What can hang from each mark
guki: gero guvukin kegumut
baletu: gunud vufuvo
gero: guki levo nage
nage: gero rusa
kegumut: guki
mirob: sikol
sikol: gunud rusa
rusa: guvukin nage sikol
gunud: baletu sikol
guvukin: guki rusa
levo: gero

Every row comes from one small tree of marks. The marks that hang from a mark follow it in brackets, in alphabetical order. Every link used is in the known rows. Which tree was each row made from?
(in the rows, 128 means zero)
Known rows
gero(levo nage(rusa)): [137 120 134  98 141  93 156 128 144  88 134 120 161  92 149 115 112 107
 128 146 133  95 100 149 121 112 153 124 127 147]
kegumut(guki(gero(nage))): [151 134 126 126 103 152 138 141 136 110 143 120 195  81 154 156 146 120
 114 136 126  79 121 138 136 141 158 149 148 188]
mirob(sikol(gunud rusa)): [139 112 167 152 160 142 144  99 127 133 144  90  76 105 160 135 150 124
 146 160 109 172 121 101 117 131 154  94  89 130]
guvukin(guki(gero(nage)) rusa): [148 142 143  88 126 130 144 138 130  92 145 131 177 113 161 141 105 120
 147 190 138  87 121 114 133 155 157 122 137 200]
nage(gero rusa(guvukin)): [137 127 113 112 134  92 142 106 165  45 137 116 159 107 139 114 110 118
 139 155 140  98  99 121 122 130 134 135 111 124]
gunud(sikol): [127 126 138 159 140 141 129 118 122 127 133 137 125 106 144 122 122 130
 130 139 133 130 127 138 134 137 128 115 120 110]
gunud(baletu sikol(rusa(nage))): [135 111 103 149 137 170 150 115 127 147 130 159 100 101 127 128 109 164
 144 156 144 149  77 120 144 136 131 117 102 128]
rusa(guvukin(guki) sikol): [147 143 125 147 151 127 109 119 118 122 141 115 122 102 161 128  94  99
 136 129 130 128 128 128 141 131 121 119 112 126]
baletu(gunud): [109 125 149 109 131 133 140 142 127 121 133 136 114 147 124 134 128 134
 120 124 130 138 127 131 122 129 134 123 114 132]
guvukin(guki(kegumut) rusa(sikol)): [163 125 160 135 135 139 125 126 105 127 144 118 122 122 144 121  88 107
 182 180 127 133 163 110 130 138 131 132 115 162]
guvukin(guki(kegumut) rusa(sikol(gunud))): [160 122 185 130 146 154 132 125 108 142 157  92 100 124 156 119  82 110
 198 177 109 144 172  98 136 135 137 121 111 172]
mirob(sikol(gunud(baletu(vufuvo)))): [119 112 130 146 153 173 136 133 121 161 100  58  59 146 130 137 128 170
 131 106  95 176  96  90 142 142 107 110 106 150]
rusa(nage(gero(guki(guvukin kegumut) levo)) sikol): [189 116 179 139 114 111 108 128 139 143 147  83 193 112 148 145  75 119
 145 175 115   4 145 162 122 128 102 195 136 175]
levo(gero(nage)): [132 123 116  99  98  95 137 124 137 108 134 102 159 116 147 111 168 122
 121 141 127  90 113 139 116 128 145 139 135 153]
guki(gero): [131 131 143 108 130 128 126 124 139 114 136 125 155 125 144 134 123 134
 121 134 122 112 123 122 124 142 125 120 142 154]
gero(guki(guvukin kegumut) levo): [194 133 204 156 123 129 116 138 113 103 121 113 187 133 144 142  81 121
 151 164  88  76 150 145 146 131 108 169 141 174]
sikol(gunud rusa(guvukin nage)): [137 124 115 115 132 118 142 115 150 133 164 135  99  96 152 134 110 128
 145 149 135 138 105  99 138 126 147 110  89 134]
levo(gero(guki(guvukin(rusa) kegumut) nage)): [183 126 189 121  85  87 132 134 126  65 125 110 194 111 146 120 123 120
 169 189 103  67 144 123 133 139 143 170 118 198]
sikol(rusa(guvukin(guki(gero)))): [171 149 139 128 142 135 131 108 133  66 151 145 161 112 169 139 100 120
 141 182 123 130 101  97 141 154 136 108 119 165]
guki(guvukin(rusa(nage))): [122 126 157 129 123  93 131 146 149 108 132 142 130 109 114 141  72 120
 132 157 149 108 126 106 134 138 130 133 108 143]
sikol(gunud rusa(guvukin nage(gero(guki levo)))): [182 130 151  83 115 127 137 108 162 124 175 100 162 112 187 141  95 127
 146 203 121  62 100 133 128 132 141 155 110 167]
rusa(nage): [130 123  95 115 112 119 133 137 143 155 140 135 133 120 118 146 112 135
 124 133 148  91 121 131 126 126 125 141 129 130]
guvukin(rusa): [119 127 150 106 124 121 133 128 135 114 133 139 119 124 135 118 108 120
 142 154 138 149 129 110 125 136 145 120 113 136]
guki(gero guvukin(rusa(nage sikol(gunud))) kegumut): [138 111 207 124 140 105 127 134 142 131 161 100 129  91 146 135  55 118
 168 153 119  98 155  92 127 142 125 122 111 184]
kegumut(guki(guvukin(rusa))): [142 138 192 162 116 134 126 147 135  81 129 140 154 102 132 141  93 103
 131 156 122 141 137 103 152 140 145 146 115 154]
sikol(gunud(baletu) rusa(guvukin nage(gero))): [142 118  97  99 129 156 151 112 156 128 149 110 106 119 143 126 104 159
 154 160 137 120  73 100 144 134 132 131 100 158]
levo(gero(guki(guvukin kegumut) nage(rusa(sikol)))): [185 110 182 163 115  63 130 116 137  62 122  85 187  73 137 111 133 106
 162 150  91  63 133 140 119 116 136 163 114 170]
nage(gero rusa(guvukin(guki) sikol(gunud(baletu)))): [151 124 132 123 175 147 141 108 144  88 141  70 115 114 153 110  73 123
 169 145 115 129  90 110 146 129 122 123 106 155]
levo(gero(nage(rusa(sikol)))): [123 108 129 116 128  61 141 105 152  87 136  93 143  69 146  93 157 102
 133 131 124 108 100 141 100 111 155 122 110 131]

Write each row's tree
[179 131 203 152 113 119 121 138 115  82 119 134 161 127 126 140  86 124
 175 177 100 107 159 112 145 142 125 161 113 174]	gero(guki(guvukin(rusa) kegumut))
[143 126  87 112 107 108 140 107 164 108 157 143 146 105 146 135 117 133
 132 177 158  82  92 115 116 136 140 143 103 136]	sikol(rusa(guvukin nage(gero)))
[199 116 162 183 109 136 134 111 133 100 145 144 183 102 134 152 106 150
 169 221 124  35 131 131 134 148 125 178 111 164]	gunud(sikol(rusa(nage(gero(guki(guvukin kegumut))))))
[199 117 163 106 116 122 142 113 144  73 139  95 206 136 148 125  96 125
 171 201 104  49 128 150 114 127 122 178 141 172]	nage(gero(guki(kegumut) levo) rusa)
[119 123 134 134 143 172 150 129 124 144 103 110  65 150 120 119 131 178
 141 127  93 205  82  68 149 137 123 114 103 156]	sikol(gunud(baletu(vufuvo)) rusa)
[197 141 139 133 131 141 136 110 117  66 156 147 169 120 165 144  98 127
 172 197 118 119 131  92 143 156 132 122 126 183]	sikol(rusa(guvukin(guki(gero kegumut))))
[122 115  87 156 129 166 151 125 130 156 107 152  85 121 114 132 111 184
 128 145 137 160  65  93 145 143 115 126 102 134]	gunud(baletu(vufuvo) sikol(rusa(nage)))
[135 124 168 146 108 118 117 137 162 119 153 112 159  76 138 145  88 100
 125 166 151  70 131 119 123 139 142 173 109 155]	kegumut(guki(guvukin(rusa(nage(gero) sikol))))
[127 128 172 110 126  91 128 142 159  91 141 141 163 106 129 147  62 124
 128 163 144  90 117  98 130 152 129 125 124 167]	guki(gero guvukin(rusa(nage)))
[157 143 119 109 129 137 140 139 124 110 141 122 186 118 154 149 122 129
 134 162 129  65 121 128 135 146 142 131 155 195]	guvukin(guki(gero(nage)))
[158 139 159 156 123 111 125 143 122 106 110 124 174  99 130 150 131 128
 129 136 110  65 131 148 143 127 135 161 123 168]	gero(guki(guvukin) nage)
[139 130 134 160 144 127 132  94 125  86 144 161 110  79 165 115 120 122
 135 158 132 167 107 117 142 137 144  98  87 104]	gunud(sikol(rusa(guvukin)))
[133 118 150 127 153 177 150 117 121 137 124 118  76 134 131 114 126 155
 159 138 103 193  93  94 146 127 141 108 105 152]	sikol(gunud(baletu) rusa)
[155 114 206 146 138  63 132 114 149  77 132  62 156  64 150 107 132  99
 148 133  82  89 118 131 124 114 147 140 102 162]	levo(gero(guki(guvukin) nage(rusa(sikol(gunud)))))
[156 120 187 154 127  53 126 115 148  65 118  87 176  65 140 111 138  98
 134 133  99  74 105 144 116 116 143 152 108 153]	levo(gero(guki(guvukin) nage(rusa(sikol))))
[160 139 173 114 117 161 124 135 142 114 154 111 197 108 175 146 105 107
 108 153 112 101 119 138 135 143 133 142 160 175]	kegumut(guki(gero(levo)))
[179 111 212 168 147 109 128 112 139  82 139  69 159 101 131 124  94 116
 184 162  82  71 153 122 125 122 120 165 109 166]	nage(gero(guki(guvukin kegumut)) rusa(sikol(gunud)))
[126 131 106 169 142 159 138 112 119 101 104 149  82 108 142 112 110 167
 128 132 119 200  68  90 160 146 112 103  87 123]	gunud(baletu(vufuvo) sikol(rusa(guvukin)))
[107 109  96 116 129 152 135 136 149 198 124  63  84 136 119 126 110 173
 129 110 124 105  93 105 127 132 100 150 119 160]	rusa(nage(gero) sikol(gunud(baletu(vufuvo))))
[108 113 176 106 160 159 131 125 122 157 130  90  57 110 144  97  94 131
 162 118 113 193 112 104 137 127 135 100  95 146]	guvukin(rusa(sikol(gunud(baletu))))
[110 113 129 105 123 105 124 127 143 161 150 127  99  88 133 124  96 110
 137 140 155 122 125 121 110 126 140 121 100 125]	guvukin(rusa(nage sikol))
[132 122 132  57 107 113 140 130 164 126 160 114 164 133 157 123  80 120
 132 199 160  60 110 137 110 139 134 149 129 158]	guvukin(rusa(nage(gero(levo))))
[146 123 218 113 141  87 122 131 127  92 145 106 172  74 176 115  74  97
 143 162 118  84 143 129 127 135 138 123 125 201]	guki(gero(levo nage) guvukin(rusa(sikol)) kegumut)
[158 129 229 110 135 108 125 133 132  62 142 120 183 127 159 125  56 111
 148 184 110 106 143 108 137 150 120 126 139 194]	guki(gero(levo) guvukin(rusa) kegumut)
[116 123 111 165 139 170 136 135 114 139  92 128  93 137 119 119 112 176
 123 113 117 165  94 110 154 145  99 123 120 132]	gunud(baletu(vufuvo) sikol)
[201 123 201 138 126 102 134 122 147  45 129  99 219 132 135 131  77 117
 163 198  97  40 131 143 127 131 110 181 137 176]	nage(gero(guki(guvukin kegumut) levo) rusa)
[148 138  91 135 132 119 114 128 133 150 154 118 126  95 150 145  78 108
 133 132 149  92 120 131 135 131 119 132 113 131]	rusa(guvukin(guki) nage sikol)
